In the rows, 128 means zero.
Known rows, with every way that one mark hangs from another
{J432 J366 J682 J729}: [100 147 130 156 114 107 114  84 139 126  96 106 159 175 204 104 131  78
 173 102 159 112 156 160 127]
{J729 {J220 {J218 J581}} J432}: [126 145 119  94  99 101 112 100 173  80 106 131 146 160 211 149 114 104
 157 157 129 125 150 184 152]
{J729 J220}: [141 135 126 138  98 105 104 100 114 140 123 121 140 144 203 134  98 104
 144 126 126 144 152 158 140]
{J682 {J403 {J581 {J218 J220}}}}: [145 155 135 149 111  99 102  96 104 152 148 152 146 153 194 106  93 104
 161 113  49 133 163 104 123]
{J220 {J218 {J581 J682}}}: [104 139 120 138 122 106 112 106 159  71 105 124 172 154 219 130 122 100
 164 107 171 111 147 164 111]
{J581 J218 {J682 J403}}: [143 134 137 155 115 102 119  95 128 121 149 140 134 142 202 100 101  87
 144  89 112 128 150 127  79]
{J218 {J220 J729}}: [105 154 120 142 106 108 108  85 150 148 131 117 130 144 207 133  97 104
 150 149 125 153 157 132 138]
{J218 {J581 J682}}: [114 123 122 152 117 109 101  95 121  96 116 111 154 149 213 120 126  93
 161 103 167 113 143 155  94]
{J220 J218 {J729 J432}}: [ 95 170 125 102 104 105 145  85 172  89 107 128 145 152 207 138 101 108
 157 159 138 125 156 165 143]
{J220 {J218 J581} {J729 J432}}: [ 90 160 120 101 110 107 131  88 189  56  97 127 154 159 210 136 113 103
 177 166 156 119 146 154 126]
{J218 J220 J581}: [120 139 116 143 108 107  90  99 143 128 122 117 152 151 210 131 125 101
 169 146 135 133 143 145 123]
{J218 J220 {J581 J403 J682}}: [127 114 120 135 125 108  74  88 121 125 135 127 152 151 207 133 122  75
 139  96 141 119 160 168 105]
{J220 {J218 {J581 J403 J682}} J729}: [ 91 130 125 116 132 111 102  92 158  61 114 134 173 152 206 136 108  83
 153 102 196 123 163 156 100]
{J581 J218 J403 J682}: [134 121 141 139 118 109  97  84  77 152 144 140 149 135 202 107 114  83
 132  67 144 127 155 175  70]
{J218 {J581 J403 J682}}: [123 106 128 138 128 112  88  93 114  95 122 122 166 149 203 124 123  78
 150  84 174 106 153 165  85]
{J220 {J218 J581} J729}: [ 84 155 120 124 118 109 118 103 184  57  98 123 174 155 212 135 107 107
 182 149 181 133 147 128 120]
{J729 {J432 J366 {J682 J403}}}: [114 149 130 146 110  97 129  76 149  71 129 125 151 177 195 109 121  63
 154 147 104  87 150 177 144]
{J729 {J220 {J218 J581}}}: [120 138 118 117 108 103  98 113 170  83 104 130 165 157 211 144 110 109
 165 138 154 136 148 154 143]
{J220 J729}: [100 150 127 143 108 112 119  88 129 113 117 115 142 144 202 124  97 106
 161 135 152 136 148 136 119]
{J403 {J581 {J218 {J220 J729}}} J682}: [108 168 143 143 118 113 107  78 127 146 134 140 131 143 191 118 110 126
 176 118  75 157 170 106 137]
{J682 J403}: [138 140 129 155 112 103 123 104 139 101 128 124 155 154 199 112  95  94
 162 125 125 114 154 112 121]
{J403 {J581 J218} J682}: [123 156 152 157 119 114 116  92  92 136 109 136 157 143 191 104 122 128
 192  91  97 122 159 126 121]
{J220 J218 J729}: [ 96 164 126 126 114 109 127  98 172  92 109 125 160 148 207 135  95 112
 167 141 167 138 154 135 134]
{J220 {J218 J581} {J729 {J432 J366}}}: [ 75 183 122 117 115 106 129  82 192  27  91 125 157 166 197 138 115  86
 184 175 151 116 147 164 139]
{J682 {J403 {J581 J218}}}: [137 151 143 153 115 103 116 100  88 117 133 147 159 152 193  98  90 102
 173  96  75 118 156  98 104]
{J366 J432}: [138 122 130 154 110 107 122  92  95 156 113 113 158 165 189 120 121  88
 163 126 139 112 142 131 128]
{J432 J366 J682}: [ 97 145 128 165 114 104 110  83 116 111 111 111 169 167 201 113 131  78
 167 126 152 112 142 185 133]
{J218 {J220 J729} J581}: [101 146 114 139 109 110  94  88 162 111 126 117 140 151 208 134 111 101
 168 159 142 149 148 125 122]
{J581 {J218 {J220 J729}} J403 J682}: [118 133 133 126 118 108  88  71 113 157 160 145 122 134 200 124 100  84
 122  92 123 164 168 158  91]

Rows
[148 141 128 151 114  98 104  90 140 149 166 143 122 144 204 110 100  89
 133 103  79 145 159 130  98]  {J581 {J218 J220} {J682 J403}}
[128 156 135 145 107 104  93  92  72 182 131 141 140 145 202 111 109 113
 157 111  72 143 154 139 128]  {J403 {J581 {J218 J220}}}
[103 129 121 125 121 112  80  84 148 108 132 127 148 153 198 137 110  90
 161 137 155 141 160 133 111]  {J218 {J220 J729} {J581 J403}}
[112 137 135 127 136 114 109 104 172  61  95 134 197 159 196 136 133 105
 196 114 189 104 164 148 122]  {J220 {J218 {J581 {J403 J682}}}}
[112 120 125 122 132 107 100 102 136  74 110 132 183 154 210 133 117  85
 153  87 185 101 157 175  99]  {J220 {J218 {J581 J403 J682}}}
[118 154 128 115 101 104 115  61 140 155 153 138  91 138 208 120 109  91
 123 130  77 154 155 180 107]  {J581 {J218 {J220 {J729 J432}}} J682}
[150 130 128 119 103 103 119 104 158 158  94 119 144 182 196 137 101  97
 163 108 137 141 169 121 154]  {J366 {J432 {J729 {J220 J218}}}}
[134 124 115 153 121 100  94  97 163  97 146 127 141 160 209 124 108  81
 147 117 108 122 159 124 111]  {J218 J220 {J581 {J682 J403}}}
[109 122 118 110 108 102  95 106 193 109  95 122 166 183 219 128 130  96
 171 114 168 134 158 164 133]  {J432 J682 {J729 {J220 {J218 J581}}}}
[108 135 129 135 130 117  91  80 177 100 127 129 149 150 188 138 123  99
 182 132 151 138 168 126 123]  {J218 {J220 J729} {J581 {J403 J682}}}
[141 112 126 134 105  98 106 100 172 134 130 124 135 178 205 111 102  85
 152 101 118 131 169 129 128]  {J432 {J682 J403} {J729 J220}}
[127 122 120 132 120 108  78  95 125 128 126 128 164 154 202 133 125  88
 162 127 147 123 155 151 113]  {J218 J220 {J581 J403}}
[104 117 120 130 125 111  79  78 140 112 143 128 139 149 203 136 110  78
 141 107 152 139 165 157 103]  {J218 {J220 J729} {J581 J403 J682}}
[157 113 129 135 100 106 110  96 125 185 105 111 128 175 190 126 105  88
 156 102 127 141 164 116 141]  {J366 {J432 {J729 J220}}}
[124 102 130 145 109 108 119  87 120 181  98 102 156 189 199 104 143  81
 172  96 150 106 153 137 119]  {J366 {J432 J682 J729}}
[113 133 127 145 104 103 100  84 145 131 108 112 135 175 200 118 115  78
 152 104 141 139 161 172 144]  {J432 J366 J682 {J729 J220}}
[117 128 124 112 104 100 108 101 179 141 104 119 153 176 217 130 115 100
 150 103 151 137 166 173 148]  {J432 J682 {J729 {J220 J218}}}
[ 84 160 122 132 103 102 114  57 156 115 128 119 124 170 200 127 127  74
 144 170 100 129 155 196 160]  {J218 {J220 {J729 {J432 J366 J682}}}}
[129 133 129 150 108  98 104  90 167 102 121 121 138 186 192 111 101  68
 155 107 116 127 170 134 142]  {J432 J366 {J682 J403} {J729 J220}}
[131 137 128 133 102  93 118  76 148  78 134 133 133 179 190 120 110  64
 137 149  81 112 158 185 161]  {J729 J220 {J432 J366 {J682 J403}}}
[138 102 133 152 111 103 127  91 145 146 116 115 158 199 193  97 125  73
 170  97 133  99 160 102 113]  {J366 {J432 {J682 J403} J729}}
[133 104 137 161 115 100 122  91  81 128 122 126 172 192 185 101 124  79
 163 103  91  82 154 111 144]  {J366 {J432 {J682 {J403 J581}}}}
[129 119 123 158 122 105 110 102 145  68 132 123 155 156 205 114 112  80
 160 104 145 106 149 123  90]  {J218 {J581 {J682 J403}}}
[129 156 129 145 104 106 103  92 140 132 103 110 127 164 194 126  94  88
 164 104 133 146 165 139 145]  {J432 J366 {J729 J220}}
[119 124 117 123 113 102  99 107 158  87 115 128 152 150 215 143 111  99
 149 108 148 133 153 170 133]  {J729 {J220 {J218 {J581 J682}}}}
[125 142 142 151 115 107 108  89  63 154 128 134 143 139 205 102 109 104
 148  67  98 123 151 148 105]  {J403 {J581 J218 J682}}
[130 146 134 148 113 103  94  84  73 185 140 138 129 141 208 111 109 105
 134  81  69 138 158 154 122]  {J403 {J581 {J218 J220} J682}}
[117 132 125  93  95  96 121  89 162 121 113 132 142 167 213 140 125  96
 134 144 113 120 155 221 168]  {J729 {J220 J218} {J432 J682}}
[102 140 115 116 107 106 105  68 161 108 135 121 110 152 211 135 116  89
 137 146 111 133 151 174 123]  {J218 {J220 {J729 J432}} {J581 J682}}
[106 152 126 110  99  95 119  80 163  90 107 130 146 174 204 139 123  80
 141 152 110 119 155 230 183]  {J729 {J220 J218} {J432 J366 J682}}
[144 116 127 117  96  93 119  84 146 110 142 135 124 170 201 122 109  82
 133 142  82 114 157 179 151]  {J729 J220 {J432 {J682 J403}}}
[129 114 126 128 100 104 100  92 142 163 116 112 133 170 211 120 113  94
 145 101 137 138 161 160 135]  {J432 J682 {J729 J220}}
[119 136 118 140 127  99 120 112 185  43 120 134 172 165 212 125 106  88
 165 111 155 104 155 129 106]  {J220 {J218 {J581 {J682 J403}}}}
[134 137 153 137 127 116 108  86 121 135 129 141 162 139 187 112 128 105
 176  92 149 128 160 153  93]  {J581 J218 {J403 J682}}
